Known rows, with every step that occurs
norut, faro, nenud, radol: |  .06 |  .06 |  .12 | -.09 | -.09 |  .09 |  .06 | -.06 |  .05 | -.15 |  .21 |  .01 |  .29 |  .00 |  .17 |  .05 | -.04 | -.06 |  .01 |  .02 |  .07 | -.01 |  .19 |  .32 | -.09 |  .12 |
radol, redotu: | -.08 |  .05 |  .09 |  .00 |  .04 |  .16 |  .07 |  .09 |  .02 |  .72 | -.06 |  .19 |  .21 | -.06 | -.05 | -.04 | -.16 |  .02 |  .02 |  .02 |  .01 | -.03 | -.01 |  .18 |  .19 | -.04 |
rakugud, norut: |  .00 | -.05 |  .09 |  .08 |  .07 |  .10 | -.02 |  .01 | -.08 | -.64 |  .05 |  .09 | -.16 | -.03 |  .04 |  .05 | -.01 |  .10 |  .00 |  .08 | -.02 |  .03 | -.10 |  .00 |  .08 |  .07 |
mekev, faben, norut, radol, nenud, faro, balen: | -.11 | -.01 |  .04 |  .00 |  .01 | -.03 | -.14 |  .02 |  .08 |  .22 |  .05 | -.12 | -.22 |  .11 |  .03 | -.04 |  .07 | -.02 | -.02 | -.06 |  .06 | -.11 | -.09 | -.04 | -.30 |  .09 |
rakugud, norut, vediper: |  .12 | -.02 |  .10 | -.03 |  .04 | -.05 | -.04 | -.03 | -.11 | -.25 |  .10 |  .12 |  .11 | -.14 |  .10 |  .03 | -.06 | -.11 | -.02 |  .13 | -.06 |  .05 |  .08 | -.05 |  .21 | -.10 |
vediper, norut, faro, nenud: | -.17 |  .05 | -.03 | -.14 | -.02 | -.10 | -.08 | -.18 | -.04 | -.02 |  .03 |  .13 | -.19 | -.02 |  .23 |  .06 |  .06 | -.07 | -.02 | -.05 |  .00 | -.04 |  .01 |  .09 | -.09 | -.04 |
nenud, radol: |  .15 |  .04 |  .15 |  .04 | -.06 |  .23 |  .10 |  .07 |  .06 | -.16 |  .13 | -.05 |  .38 | -.02 |  .03 | -.02 | -.14 |  .04 |  .04 |  .09 |  .11 |  .02 |  .10 |  .23 |  .03 |  .14 |
rakugud, norut, faro, balen: | -.22 | -.12 | -.02 | -.03 |  .10 | -.08 | -.10 | -.07 | -.02 |  .14 | -.07 |  .03 | -.49 |  .08 | -.01 | -.05 |  .08 |  .00 | -.03 | -.03 | -.03 | -.02 | -.07 |  .03 | -.24 |  .04 |
mekev, faben: | -.05 | -.05 | -.06 |  .00 |  .06 |  .07 | -.04 | -.01 |  .03 |  .23 | -.06 | -.09 | -.36 | -.17 | -.20 | -.12 | -.08 |  .07 |  .03 | -.09 |  .00 |  .00 | -.03 |  .16 |  .13 |  .00 |
faro, norut: |  .04 | -.04 | -.17 |  .03 |  .12 |  .01 | -.02 | -.03 | -.13 | -.41 | -.10 |  .04 |  .02 | -.07 | -.06 |  .03 |  .03 |  .12 | -.01 | -.04 |  .04 |  .03 | -.05 | -.09 |  .04 |  .04 |
radol, nenud, faro, norut, vediper: |  .08 |  .05 | -.05 | -.05 |  .02 | -.15 | -.08 | -.03 | -.11 | -.01 |  .06 |  .06 |  .19 | -.11 |  .11 |  .04 |  .06 | -.13 | -.03 | -.01 |  .06 | -.01 |  .14 | -.10 |  .05 | -.17 |
faro, norut, rakugud: |  .12 | -.02 | -.03 |  .11 |  .04 | -.14 |  .11 | -.03 | -.08 |  .12 | -.05 |  .09 | -.14 |  .03 |  .02 | -.02 |  .25 |  .11 | -.06 |  .05 | -.01 |  .16 |  .00 |  .19 | -.01 | -.02 |
faben, norut, faro: | -.32 | -.04 |  .05 |  .06 | -.10 | -.12 |  .01 | -.09 | -.11 |  .04 | -.17 |  .00 | -.24 |  .12 | -.08 |  .00 |  .08 | -.06 |  .08 | -.03 |  .01 | -.03 | -.02 |  .06 |  .03 | -.14 |
balen, faro, norut, faben, mekev: | -.03 |  .03 | -.31 |  .27 |  .10 | -.05 |  .07 |  .00 | -.03 | -.11 | -.20 | -.14 | -.10 |  .01 | -.15 | -.03 | -.14 |  .02 |  .04 | -.07 |  .00 |  .04 | -.18 | -.15 |  .10 |  .02 |
norut, radol, nenud, faben: |  .24 |  .02 |  .04 | -.20 | -.04 |  .07 |  .03 |  .05 |  .19 |  .07 |  .13 |  .00 |  .32 | -.11 | -.08 |  .03 | -.05 |  .03 | -.05 | -.02 | -.07 |  .01 |  .10 | -.15 |  .13 |  .01 |
radol, norut, faben, mekev: |  .03 |  .02 | -.12 |  .27 |  .07 |  .04 |  .10 |  .08 |  .01 | -.06 | -.08 | -.17 | -.01 |  .02 | -.03 |  .00 | -.21 |  .02 |  .04 |  .01 | -.06 |  .05 | -.15 | -.26 |  .12 | -.03 |
mekev, faben, norut: | -.08 | -.05 | -.01 |  .15 | -.01 |  .02 | -.06 | -.02 | -.07 | -.28 | -.08 | -.11 | -.06 | -.04 | -.16 |  .01 | -.04 |  .05 |  .09 |  .00 | -.04 | -.01 | -.12 | -.06 |  .16 |  .09 |
balen, faro, norut, faben: |  .06 | -.13 | -.38 | -.06 |  .05 | -.10 | -.06 | -.03 | -.06 | -.17 | -.32 |  .01 | -.21 | -.10 | -.26 | -.04 |  .04 |  .08 | -.04 | -.03 | -.06 |  .02 |  .00 | -.11 |  .14 | -.07 |
faben, norut, radol, nenud, faro, balen: | -.10 |  .01 |  .06 |  .02 |  .01 | -.03 | -.11 |  .03 |  .08 |  .18 |  .04 | -.10 | -.12 |  .15 |  .10 | -.03 |  .04 | -.03 | -.02 | -.02 |  .07 | -.10 | -.13 | -.09 | -.31 |  .08 |
nenud, faben: |  .12 | -.01 | -.15 | -.02 |  .02 |  .08 |  .07 |  .05 |  .14 |  .01 | -.16 | -.06 | -.07 | -.19 | -.17 | -.10 | -.09 |  .12 | -.01 | -.08 | -.05 |  .08 |  .06 | -.06 |  .15 | -.05 |
nenud, faro, balen: | -.18 | -.01 | -.08 |  .11 |  .08 |  .00 | -.06 |  .04 |  .07 |  .30 | -.15 | -.13 | -.46 |  .06 |  .05 | -.16 |  .00 |  .05 | -.02 | -.08 |  .09 | -.05 | -.13 |  .04 | -.31 |  .02 |
balen, faro: | -.22 |  .08 | -.24 |  .00 |  .06 | -.02 | -.03 | -.01 | -.01 |  .38 | -.31 | -.03 | -.29 | -.06 | -.09 | -.16 | -.11 | -.01 |  .04 | -.08 |  .07 | -.07 | -.24 |  .09 |  .04 | -.01 |
rakugud, norut, faro, nenud, radol, redotu: |  .00 |  .06 |  .20 | -.08 | -.06 |  .19 |  .06 |  .04 |  .00 |  .29 |  .19 |  .27 |  .42 | -.01 |  .08 |  .09 | -.05 | -.06 |  .01 |  .04 |  .03 | -.04 |  .23 |  .39 |  .05 |  .08 |
faro, norut, radol: |  .21 | -.06 |  .08 | -.15 | -.04 |  .07 |  .08 | -.01 | -.10 | -.52 |  .10 |  .06 |  .26 |  .06 | -.06 |  .03 | -.01 | -.01 | -.02 |  .09 |  .01 | -.02 |  .09 |  .05 |  .09 |  .00 |
mekev, faben, norut, radol: |  .13 | -.06 |  .20 | -.07 | -.13 |  .08 |  .06 |  .00 | -.06 | -.43 |  .11 | -.05 |  .20 |  .09 | -.14 |  .01 | -.06 | -.06 |  .06 |  .12 | -.04 | -.05 |  .03 |  .08 |  .17 |  .03 |

Rows
|  .14 |  .06 |  .27 | -.22 | -.03 |  .06 | -.03 |  .01 |  .09 |  .18 |  .31 |  .05 |  .50 |  .05 |  .13 |  .10 | -.08 | -.06 | -.03 |  .12 |  .00 | -.09 | -.07 | -.11 |  .07 |  .08 |  norut, radol, nenud
|  .18 |  .02 | -.03 | -.05 | -.02 | -.12 | -.03 | -.06 | -.04 | -.15 |  .02 |  .00 |  .35 | -.17 |  .06 |  .04 | -.08 | -.15 |  .01 |  .07 | -.12 |  .06 |  .12 | -.20 |  .24 | -.07 |  faro, nenud, faben, norut, vediper
| -.16 |  .03 | -.02 |  .04 |  .08 | -.02 | -.12 |  .03 |  .12 |  .42 | -.02 | -.10 | -.28 |  .07 |  .12 | -.08 |  .02 |  .02 | -.04 | -.07 |  .08 | -.08 | -.16 | -.06 | -.33 |  .06 |  radol, nenud, faro, balen
| -.25 | -.05 | -.03 |  .03 | -.11 | -.11 |  .02 | -.07 | -.05 |  .00 | -.20 | -.01 | -.24 |  .06 | -.16 | -.01 |  .10 | -.04 |  .06 | -.08 | -.03 |  .00 |  .07 |  .02 |  .05 | -.16 |  nenud, faben, norut, faro
|  .14 |  .07 |  .02 | -.09 |  .01 |  .15 | -.03 |  .09 | -.03 | -.28 |  .18 |  .00 |  .32 | -.06 |  .23 |  .10 | -.07 | -.02 |  .00 |  .06 |  .00 | -.03 |  .07 | -.08 | -.09 |  .09 |  balen, faro, nenud, radol, norut
| -.27 | -.09 | -.04 | -.04 |  .07 | -.08 | -.15 | -.08 | -.01 |  .37 | -.11 |  .05 | -.44 |  .08 |  .01 | -.06 |  .07 |  .00 | -.01 | -.04 |  .03 | -.04 | -.09 | -.02 | -.24 | -.01 |  vediper, norut, faro, balen
| -.24 | -.09 | -.06 | -.05 |  .10 | -.09 | -.07 | -.07 |  .02 |  .50 | -.14 | -.03 | -.44 |  .06 | -.03 | -.11 |  .02 | -.01 | -.02 | -.06 | -.01 | -.03 | -.08 |  .04 | -.23 |  .00 |  norut, faro, balen
|  .05 |  .00 |  .12 |  .22 | -.05 | -.13 |  .12 | -.01 | -.05 |  .15 | -.06 |  .02 | -.06 |  .11 |  .05 | -.02 |  .17 |  .05 |  .01 |  .13 | -.05 |  .14 | -.10 |  .14 |  .06 |  .01 |  faben, norut, rakugud
| -.16 | -.02 |  .12 | -.07 | -.10 |  .02 |  .03 |  .02 | -.08 |  .09 |  .03 |  .03 | -.09 |  .06 |  .04 |  .03 |  .07 | -.07 |  .03 | -.01 |  .03 | -.03 |  .18 |  .10 | -.09 | -.17 |  nenud, radol, norut, faro
|  .01 |  .11 | -.15 |  .31 |  .07 |  .08 |  .17 |  .05 |  .11 |  .02 | -.10 | -.18 |  .01 | -.04 | -.09 | -.07 | -.23 |  .04 |  .06 | -.11 |  .00 |  .08 | -.13 | -.12 |  .11 |  .04 |  nenud, faben, mekev
|  .26 |  .05 |  .11 | -.14 |  .00 |  .01 | -.03 |  .04 | -.07 | -.07 |  .25 |  .05 |  .49 | -.16 |  .25 |  .08 | -.11 | -.17 | -.02 |  .14 | -.05 |  .03 |  .23 | -.13 |  .10 | -.08 |  faro, nenud, radol, norut, vediper
| -.01 |  .08 |  .17 | -.09 | -.06 |  .18 |  .09 |  .04 |  .03 |  .55 |  .15 |  .23 |  .46 | -.02 |  .07 |  .05 | -.09 | -.07 |  .02 |  .02 |  .04 | -.04 |  .22 |  .40 |  .06 |  .05 |  norut, faro, nenud, radol, redotu
|  .18 | -.07 |  .26 | -.12 | -.07 |  .14 |  .08 |  .03 | -.07 | -.69 |  .20 |  .10 |  .14 |  .09 |  .00 |  .04 | -.04 | -.02 | -.01 |  .18 | -.03 | -.02 |  .05 |  .12 |  .12 |  .02 |  rakugud, norut, radol
|  .06 |  .01 | -.01 |  .07 | -.03 |  .01 | -.05 |  .02 |  .05 | -.29 | -.02 | -.06 |  .32 | -.03 | -.07 |  .10 | -.02 |  .06 |  .05 |  .01 | -.07 |  .02 | -.09 | -.32 |  .15 |  .10 |  radol, nenud, faben, norut
|  .03 | -.03 |  .09 |  .20 | -.05 | -.13 |  .08 | -.02 | -.04 |  .21 | -.04 | -.01 | -.20 |  .06 | -.06 | -.04 |  .20 |  .06 |  .01 |  .07 | -.07 |  .13 | -.05 |  .21 |  .08 |  .01 |  mekev, faben, norut, rakugud
| -.14 | -.09 |  .00 | -.07 |  .06 | -.02 | -.08 |  .01 |  .00 |  .31 | -.01 | -.03 | -.24 |  .08 |  .04 | -.03 |  .04 | -.02 | -.02 | -.01 | -.01 | -.03 |  .02 | -.02 | -.29 |  .02 |  nenud, radol, norut, faro, balen
|  .13 |  .05 |  .28 | -.16 | -.07 |  .04 | -.05 |  .00 |  .05 | -.03 |  .30 |  .03 |  .60 |  .10 |  .12 |  .16 | -.06 | -.07 |  .00 |  .14 | -.02 | -.09 | -.10 | -.20 |  .09 |  .12 |  faben, norut, radol, nenud
| -.33 | -.07 |  .01 |  .04 | -.10 | -.12 | -.03 | -.10 | -.11 |  .11 | -.15 | -.02 | -.38 |  .06 | -.18 | -.02 |  .10 | -.07 |  .08 | -.09 | -.01 | -.04 |  .03 |  .13 |  .04 | -.13 |  mekev, faben, norut, faro
|  .03 |  .01 | -.04 |  .19 | -.02 | -.16 |  .12 |  .00 | -.08 |  .10 | -.09 |  .06 | -.31 |  .08 |  .05 | -.06 |  .32 |  .09 | -.06 | -.01 |  .06 |  .12 |  .04 |  .27 | -.12 | -.10 |  nenud, faro, norut, rakugud
|  .20 |  .02 |  .19 |  .09 | -.06 |  .00 |  .14 |  .11 | -.02 |  .20 |  .14 |  .05 |  .09 |  .06 |  .16 |  .01 |  .16 |  .05 | -.05 |  .15 | -.03 |  .14 |  .10 |  .17 | -.06 | -.02 |  nenud, radol, norut, rakugud
|  .22 |  .02 |  .05 | -.20 | -.06 |  .08 | -.03 |  .04 |  .17 | -.02 |  .15 |  .06 |  .33 | -.10 | -.05 |  .06 | -.02 |  .04 | -.05 | -.01 | -.03 |  .00 |  .09 | -.19 |  .12 |  .00 |  vediper, norut, radol, nenud, faben
|  .06 |  .07 | -.18 |  .21 |  .04 |  .03 |  .07 |  .05 |  .03 | -.11 | -.02 | -.15 |  .10 |  .02 |  .02 |  .02 | -.19 | -.04 |  .04 | -.01 | -.04 |  .02 | -.10 | -.16 |  .04 |  .06 |  balen, faro, nenud, radol, norut, faben, mekev
|  .11 |  .10 |  .02 |  .19 |  .04 |  .08 |  .11 |  .05 |  .11 | -.19 |  .15 | -.10 |  .25 |  .02 | -.01 |  .06 | -.16 | -.01 |  .03 | -.05 | -.02 |  .04 | -.10 | -.19 |  .09 |  .10 |  rakugud, norut, radol, nenud, faben, mekev
| -.19 |  .14 |  .08 |  .09 | -.07 |  .01 | -.03 |  .06 |  .08 |  .26 |  .02 | -.08 | -.15 |  .05 |  .16 | -.04 |  .05 |  .00 |  .00 | -.09 |  .17 | -.10 | -.08 |  .04 | -.16 | -.10 |  radol, nenud, faro
|  .21 | -.05 |  .15 | -.08 | -.14 |  .09 |  .11 |  .03 | -.01 | -.54 |  .06 | -.03 |  .34 |  .08 | -.12 |  .02 | -.07 | -.04 |  .04 |  .12 | -.07 |  .00 |  .08 | -.04 |  .18 |  .00 |  nenud, faben, norut, radol
|  .06 | -.12 | -.26 |  .03 | -.02 | -.07 | -.02 |  .01 | -.04 | -.32 | -.25 | -.03 | -.28 | -.05 | -.19 | -.04 |  .10 |  .10 | -.05 | -.03 |  .00 |  .03 |  .09 | -.06 |  .06 | -.15 |  nenud, faro, norut, faben
| -.06 |  .05 | -.12 |  .06 |  .03 | -.04 | -.07 |  .00 | -.08 | -.28 | -.02 |  .01 | -.04 |  .01 |  .05 |  .06 |  .16 |  .08 | -.02 | -.12 |  .14 | -.05 | -.02 | -.08 | -.14 | -.03 |  radol, nenud, faro, norut
| -.08 | -.01 |  .08 | -.01 |  .04 |  .00 | -.11 |  .03 |  .07 |  .09 |  .10 | -.05 | -.21 |  .12 |  .12 | -.03 |  .07 |  .00 | -.05 | -.01 |  .07 | -.09 | -.10 | -.03 | -.33 |  .08 |  rakugud, norut, radol, nenud, faro, balen
|  .18 |  .04 |  .18 | -.23 |  .00 |  .03 | -.06 | -.01 |  .02 | -.06 |  .31 |  .08 |  .53 |  .05 |  .11 |  .16 | -.01 | -.03 | -.05 |  .08 |  .01 | -.08 | -.03 | -.17 |  .04 |  .10 |  faro, norut, radol, nenud
|  .06 |  .01 | -.17 | -.17 |  .00 | -.03 |  .02 | -.04 |  .09 | -.04 | -.04 |  .01 | -.12 | -.17 |  .01 |  .01 |  .03 |  .01 | -.05 | -.14 | -.11 |  .05 |  .18 | -.07 |  .00 | -.08 |  radol, norut, faro, nenud, faben
|  .04 |  .01 | -.18 | -.15 | -.01 | -.05 |  .04 | -.07 |  .12 |  .04 | -.08 |  .00 | -.16 | -.17 | -.03 | -.03 |  .01 |  .02 | -.04 | -.15 | -.09 |  .05 |  .16 |  .02 |  .02 | -.06 |  norut, faro, nenud, faben
| -.08 |  .01 | -.35 |  .00 |  .13 | -.06 | -.07 | -.05 | -.15 | -.20 | -.25 |  .05 | -.14 | -.07 | -.12 | -.02 |  .05 |  .07 |  .01 | -.11 |  .07 | -.03 | -.12 | -.04 | -.01 |  .04 |  balen, faro, norut
| -.20 | -.11 | -.10 |  .00 |  .05 | -.11 | -.08 | -.06 |  .02 |  .25 | -.17 | -.06 | -.34 |  .07 | -.10 | -.06 |  .06 | -.01 |  .01 | -.07 | -.05 | -.01 | -.05 | -.08 | -.19 |  .03 |  nenud, faben, norut, faro, balen
